Each row comes from the steps of one path. Every step used is in the known rows, and no mark comes twice. Write the path behind each row, first mark first.
Known rows
lefa telup: [ 23.7  27.9  -2.1  51.9  47.2  12.7 -12.4  36.4 -33.7   7.0 -44.3   0.2
  -9.9 -17.6  -7.7  -6.9 -37.7  10.6 -12.5  21.1 -15.3  -2.0  41.4  38.7]
soza poteg zedi lefa telup: [-22.3 -31.6 -45.9  -6.7  17.6   2.2  15.3  10.4   7.4  -7.7 -27.3 -15.6
 -29.3   1.8  40.3   0.2  30.0 -17.1   5.2  33.9 -35.2 -34.3  32.1  14.0]
soza lefa zedi karis: [  5.4  12.4  -8.5 -11.4   3.1  27.6 -24.7 -41.4 -45.6  -8.1   0.3   9.3
   7.7   5.2  24.6 -32.4 -38.3  -3.2 -14.1 -16.3  25.8 -12.9 -14.1  11.0]
zedi lefa: [-16.7   6.7  -3.6  16.4   8.9  29.0 -10.9 -12.8 -15.0  -4.6 -10.6 -15.1
   9.7  -7.0  25.2   5.1 -25.5  -5.2 -34.2   1.4 -19.1  -0.9   4.0  -8.5]
lofa zedi lefa: [  6.4 -12.9  -6.6  32.5 -10.7  32.3   0.0 -28.4 -18.3  -7.8  10.5   7.1
  -8.6  -6.9  25.8  -2.1 -42.9  -1.8 -46.7  -9.1 -17.4 -18.0 -29.8  -6.5]
soza lefa telup: [ 14.5   2.2  -5.1  31.4  29.8  -5.7   6.1  18.8 -34.8 -11.4 -23.8   7.9
   5.3 -12.9  25.2 -32.6 -33.1  -8.4 -13.3  11.1  -4.6 -14.4  16.8  46.1]
poteg soza lefa zedi: [  7.9 -22.6 -32.1 -12.5  25.5  22.8 -42.2  -4.3 -39.6  -5.4   2.0  14.0
  -7.1 -42.3  24.2 -62.6  -0.2 -17.6  18.1  -1.9  16.4  -5.0  46.2  24.5]
lofa soza: [ 15.8   6.7   2.9  18.9  24.3  51.0  15.8  17.4 -36.2 -17.1  -3.3  -3.8
 -13.4 -18.5 -17.3   6.2 -63.7   8.9 -13.4   3.9   7.5   6.2 -12.3  21.3]
zedi poteg soza lefa telup: [  4.2 -17.2 -18.9   6.2  45.7 -59.0  17.6 -20.5 -26.5   1.3   0.4   5.9
 -14.9 -18.3   1.4  19.4   3.8 -17.3  25.3  34.2 -43.6 -12.1  18.9  56.1]
telup lefa soza poteg: [-11.2  10.3  12.8  54.2   0.5  27.0  -9.3  18.2  36.1  -1.9 -19.9  -7.7
 -11.1 -24.0  26.1  -2.2  -4.1 -32.5 -18.6  17.1   7.0 -19.3 -16.1   0.9]
soza lefa zedi: [  5.8  -5.3  -3.5   8.5  17.3  35.1 -32.3   8.7 -33.3 -10.0 -12.4   2.9
   4.6 -20.7  28.3 -61.4 -32.1 -13.9  -7.5 -17.2  19.0 -20.3  16.2  17.0]
telup lefa: [-20.6  37.8  14.7  71.7   7.8  33.2 -12.6  22.6 -12.3  32.0 -16.1   4.9
  -3.6 -19.8   1.7 -22.4 -26.1 -19.8 -29.3  -3.2  14.3   8.4   5.0 -10.7]
telup lefa zedi: [ -0.7  24.4   8.2  71.9  10.4  46.2 -41.8  28.0 -14.3  34.4 -31.1  21.6
  -5.5 -20.3  -2.5 -50.0 -27.6 -14.9 -27.1  -4.0  24.4 -16.7  17.2  -5.9]
zedi karis kalon: [ 10.2  44.1  21.3  19.5  20.2  52.1 -26.3 -26.6 -38.0 -19.7  30.6 -26.3
  -0.1  21.2 -23.0  40.5 -37.9  10.1 -24.8  17.4  19.3  34.6   9.8  13.8]
poteg soza: [ -2.9  14.5 -25.5   7.7  43.8  29.8 -31.5   8.4 -36.8  12.3  -2.1 -13.8
 -16.8 -49.6  -5.5  -8.3  -5.7  -6.2  15.0   9.0  -7.4  33.0  58.3  11.3]
poteg zedi: [-12.2  22.8 -31.2   3.2  25.2  36.3 -20.6  29.3 -23.4  11.7  -9.3 -30.9
 -32.3 -35.2  -4.0 -39.2   0.5  -4.2  19.6  20.4   3.0  26.4  42.4 -12.8]
karis zedi: [ 17.0  14.6  -7.7  24.5  17.3  32.0 -41.2  33.6 -50.9 -10.7  -7.6  -1.6
 -42.7 -27.6  -0.8   9.0 -31.0   7.2 -20.1   4.9  15.3  17.4  47.2  -4.3]
lofa soza lefa: [  6.8 -19.5  -0.2  -0.2   4.6  34.6  33.5  -1.5 -36.1 -38.0  15.2   6.1
   2.7 -12.4  14.7 -19.7 -59.0  -8.5 -14.1  -8.2  19.7  -7.9 -36.3  26.7]
soza lefa: [-13.8   5.3   2.4   9.9  17.6  24.3  -1.9   1.9 -34.7 -15.4   3.4 -15.9
   8.8 -21.4  31.1 -32.1 -33.5 -18.0 -10.3 -15.1   5.5  11.3   4.4  11.6]
zedi poteg soza: [-14.4  12.0 -11.0   3.6  50.6  -7.5  -6.8 -21.3 -23.4  21.3   7.7 -26.4
 -25.8 -33.6 -21.7  42.6  -3.5 -11.8  26.7  21.6 -38.2  24.4  32.1  14.5]
lefa zedi: [ 16.2  18.0  -1.0  29.6  34.6  53.0 -48.2  25.2 -33.6   9.6 -30.5  -6.5
  -8.7 -27.3  -2.6 -35.6 -38.0   3.7  -7.5  -5.4   8.3  -5.5  41.2   7.8]
zedi lofa soza: [ -4.6   3.1  -8.7  43.6   2.9  41.3  19.3  -1.8 -10.4  -7.8 -10.9   8.5
 -19.1  20.1 -26.9   6.4 -63.6  -4.0  -7.6 -12.7 -11.1 -27.9  -4.7  24.2]

Which path is each row?
[  5.7 -32.8 -53.3  20.1 -11.7 -15.5  43.4   8.2  -3.2 -23.9  -9.0  29.0
 -34.8  25.6  -0.7 -52.6 -20.6 -14.5  18.2  26.4  -6.0 -59.8  -4.7  52.5]	poteg zedi lofa soza lefa telup
[-19.9   0.1 -21.9  30.1  -7.3  18.4 -10.9  28.7  45.4   3.2 -12.7 -15.7
 -39.1 -33.3  24.2 -34.9  34.2 -37.0  13.6  44.5  12.4 -15.0  -2.5 -15.9]	telup lefa soza poteg zedi
[ 11.8   5.3 -10.7  41.9  22.2  -0.2  -2.4   2.6 -16.4  -3.3 -37.9   7.7
   9.1   1.0  19.9   7.8 -26.5   2.0 -36.7  27.0 -30.7 -25.9  17.3  25.7]	zedi lefa telup
[ -1.9 -31.0 -24.7 -21.8  17.2 -38.4 -11.1 -25.2 -40.9 -17.6  37.4   5.7
 -47.6 -27.3   9.9  32.1   8.9 -22.2  17.6  18.2 -10.7   9.5  22.5  12.8]	karis zedi poteg soza lefa
[  2.6  17.1  10.9  26.4  41.5  14.9 -25.5  -5.9 -18.6  19.4 -21.3 -19.0
 -18.1 -11.7 -20.6  15.8 -36.0  -2.9   3.9   4.4 -24.2 -14.5  17.1   9.4]	lefa zedi poteg
[-34.0  -4.7 -31.1 -20.1  28.2  45.1  -4.7  25.3  -9.2   2.5  -5.2 -46.7
 -44.2 -25.7  21.5 -12.9  22.2 -20.5  34.1   4.6  -7.2  16.8  44.5  -8.1]	soza poteg zedi
[-13.0 -11.9 -27.9 -15.6  25.2  10.6 -12.5  -9.2 -38.9  -9.2  15.8  -3.6
  -3.5 -44.0  26.4 -34.6  -1.3 -23.8  14.3   0.3   1.8  20.6  34.0  19.5]	poteg soza lefa
[  6.2  -7.4 -16.3  13.3  -6.2  20.5 -30.0   0.6 -31.3 -22.8  -0.2   6.2
 -25.5  -8.4  26.6  22.7 -19.2   0.4 -45.0  10.0   0.0  -4.5  22.2 -17.6]	karis zedi lefa
[-25.4 -24.1  -9.4  20.4   6.0  49.3  36.6  -3.0   5.2 -15.5  -7.0  -6.7
 -26.5  31.6  -4.6  33.7 -44.5 -20.5   5.9 -29.7 -19.9 -36.8  -2.9  27.8]	zedi lofa soza poteg
[ -2.8  42.3   3.2  50.6  -3.7  37.7 -31.5 -20.5 -27.0  36.8 -16.7  27.6
  -2.1   7.5  -6.1 -20.3 -30.6  -5.0 -35.1  -2.9  31.6 -12.9 -13.1 -11.7]	telup lefa zedi karis
[ 14.4  34.4  26.1  62.9  -4.7  53.4 -48.6 -18.8 -20.9   8.1  17.5  20.0
  -0.7  26.6 -23.7  -3.7 -29.0  -4.3 -41.8  19.5  48.0  -6.1  -1.9   2.1]	telup lefa zedi karis kalon
[ 14.9 -41.4  -9.5  20.6 -15.3  27.3   0.1 -33.5  31.7 -37.4   5.8  -4.7
 -17.3 -12.2  49.1  17.6 -18.9 -14.7 -35.2   9.1 -24.8 -45.1 -49.2   3.3]	lofa zedi lefa soza poteg
[-38.5  -0.6 -34.7  50.3 -26.2   7.0  -7.3  10.5  73.5  13.5 -19.2  -3.0
 -44.8   8.9  14.4 -36.2  35.2 -50.2  19.6  29.7  -8.4 -46.4   1.4  -9.3]	telup lefa soza poteg zedi lofa
[-32.7  22.0 -40.4  25.9   4.2  23.9 -16.2  11.2   2.8  18.6 -15.6 -21.8
 -37.6   4.5 -11.7 -41.7  -0.9 -19.7  27.3   5.7 -15.5  -4.3  46.3  -5.1]	poteg zedi lofa
[-12.5  -5.9 -43.1  17.5  -7.3  33.5  18.4   5.1  -3.1  -3.9  -2.3  -1.4
 -45.3   9.6 -25.9 -26.8 -23.6  -8.9  24.9  14.2  -5.2 -21.8   6.2   8.9]	poteg zedi lofa soza
[ 29.7 -38.4 -22.4  23.2  28.2 -53.7  28.8 -35.1 -28.9  -0.7  22.5  26.5
 -34.6 -19.0   4.0  10.8 -12.2 -16.0   8.2  26.3 -39.1 -27.8 -16.0  56.8]	lofa zedi poteg soza lefa telup
[-14.8 -32.7 -31.5 -27.2  18.1  54.9  31.1  23.3 -11.4 -20.7   3.6 -28.1
 -49.0 -19.7   4.3  -0.6  -2.6 -11.4  29.3  10.5   5.4  -2.3   6.4   6.6]	lofa soza poteg zedi
[ -3.2  19.6 -11.8  53.8  13.8  42.2 -44.4   9.8  -8.5  19.2 -38.0   5.1
 -18.2  10.8 -12.1 -37.3 -37.9 -10.8  -3.0 -21.2 -10.4 -37.6  48.1  15.3]	lefa zedi lofa
[ 18.0  27.9  -2.1  22.0   3.7  38.7  -1.1 -43.4 -45.9   7.2  17.2   0.7
 -22.5   1.0  -3.9  13.7 -58.4  14.9 -31.9 -10.2   4.8  10.8 -35.4  -2.2]	lofa zedi karis
[ -4.8  -4.6 -32.0  -9.4  19.1  28.8 -21.6  26.4  27.5 -18.7 -13.6 -42.7
 -40.7 -40.5  23.1 -19.8  24.7 -17.8  32.4  39.6  -5.0  -1.9  20.0  -1.4]	lefa soza poteg zedi
[ 34.1  -6.6 -20.7  21.3 -18.5   1.8 -47.8  -1.6   1.2 -43.4  -8.9   9.6
 -25.0 -22.5  26.2  14.3 -16.2   4.9 -45.0  45.8   2.2 -19.7  -0.5  -7.7]	karis zedi lefa soza
[ 27.3 -34.3  -5.2   1.9   6.0  43.5   2.8   4.2 -39.3 -34.2   0.1  23.9
  -0.8 -11.6   9.9 -48.5 -58.9  -2.6 -10.9  -9.3  28.6 -34.8 -23.8  32.6]	lofa soza lefa zedi
[ -1.5  13.2 -20.4  45.8  -2.4  20.6 -36.1  14.8 -24.2  -1.5 -11.3  10.2
 -49.7  12.1  -8.0   8.1 -32.2  -5.6 -15.2 -12.2  -3.8 -12.6  50.9   0.9]	karis zedi lofa
[ 10.0  37.5  12.4  77.2  -1.1  17.6 -29.3  21.5  20.9   9.5 -24.0   9.1
  -2.4 -31.2   0.4 -29.7 -25.5 -16.3 -30.1  34.8  16.8  -6.1 -21.2  -2.3]	telup lefa soza
[ 35.0 -11.9  -8.2  41.6 -20.0  16.5 -19.1 -27.6  13.7 -30.1   4.8  10.9
  -7.5 -20.5  25.5  -8.2 -37.4   1.6 -49.8  28.9 -15.8 -33.7 -52.4   1.9]	lofa zedi lefa soza
[ -1.5 -57.2 -46.4 -11.4   6.2  11.4  49.0   8.0   3.7 -29.7 -15.0   5.4
 -35.0  13.0  25.8  15.3   7.5  -8.9   3.1  41.8 -21.2 -50.4  -8.1  29.0]	lofa soza poteg zedi lefa telup
[ 16.2  -9.0 -15.0  44.1   1.0  52.7 -10.0   5.4 -12.5  -2.1 -22.4  24.7
 -22.3  19.6 -29.0 -22.6 -66.2   2.1  -4.2 -12.4   2.2 -54.0   8.1  30.9]	lefa zedi lofa soza
[-22.0 -11.8 -14.4 -15.8  33.6 -29.3   8.8 -38.0 -22.1  -0.4  26.5 -16.4
 -12.7 -28.9  11.1  17.0   3.0 -29.2  25.7   9.8 -28.6  10.7   6.4  21.7]	zedi poteg soza lefa
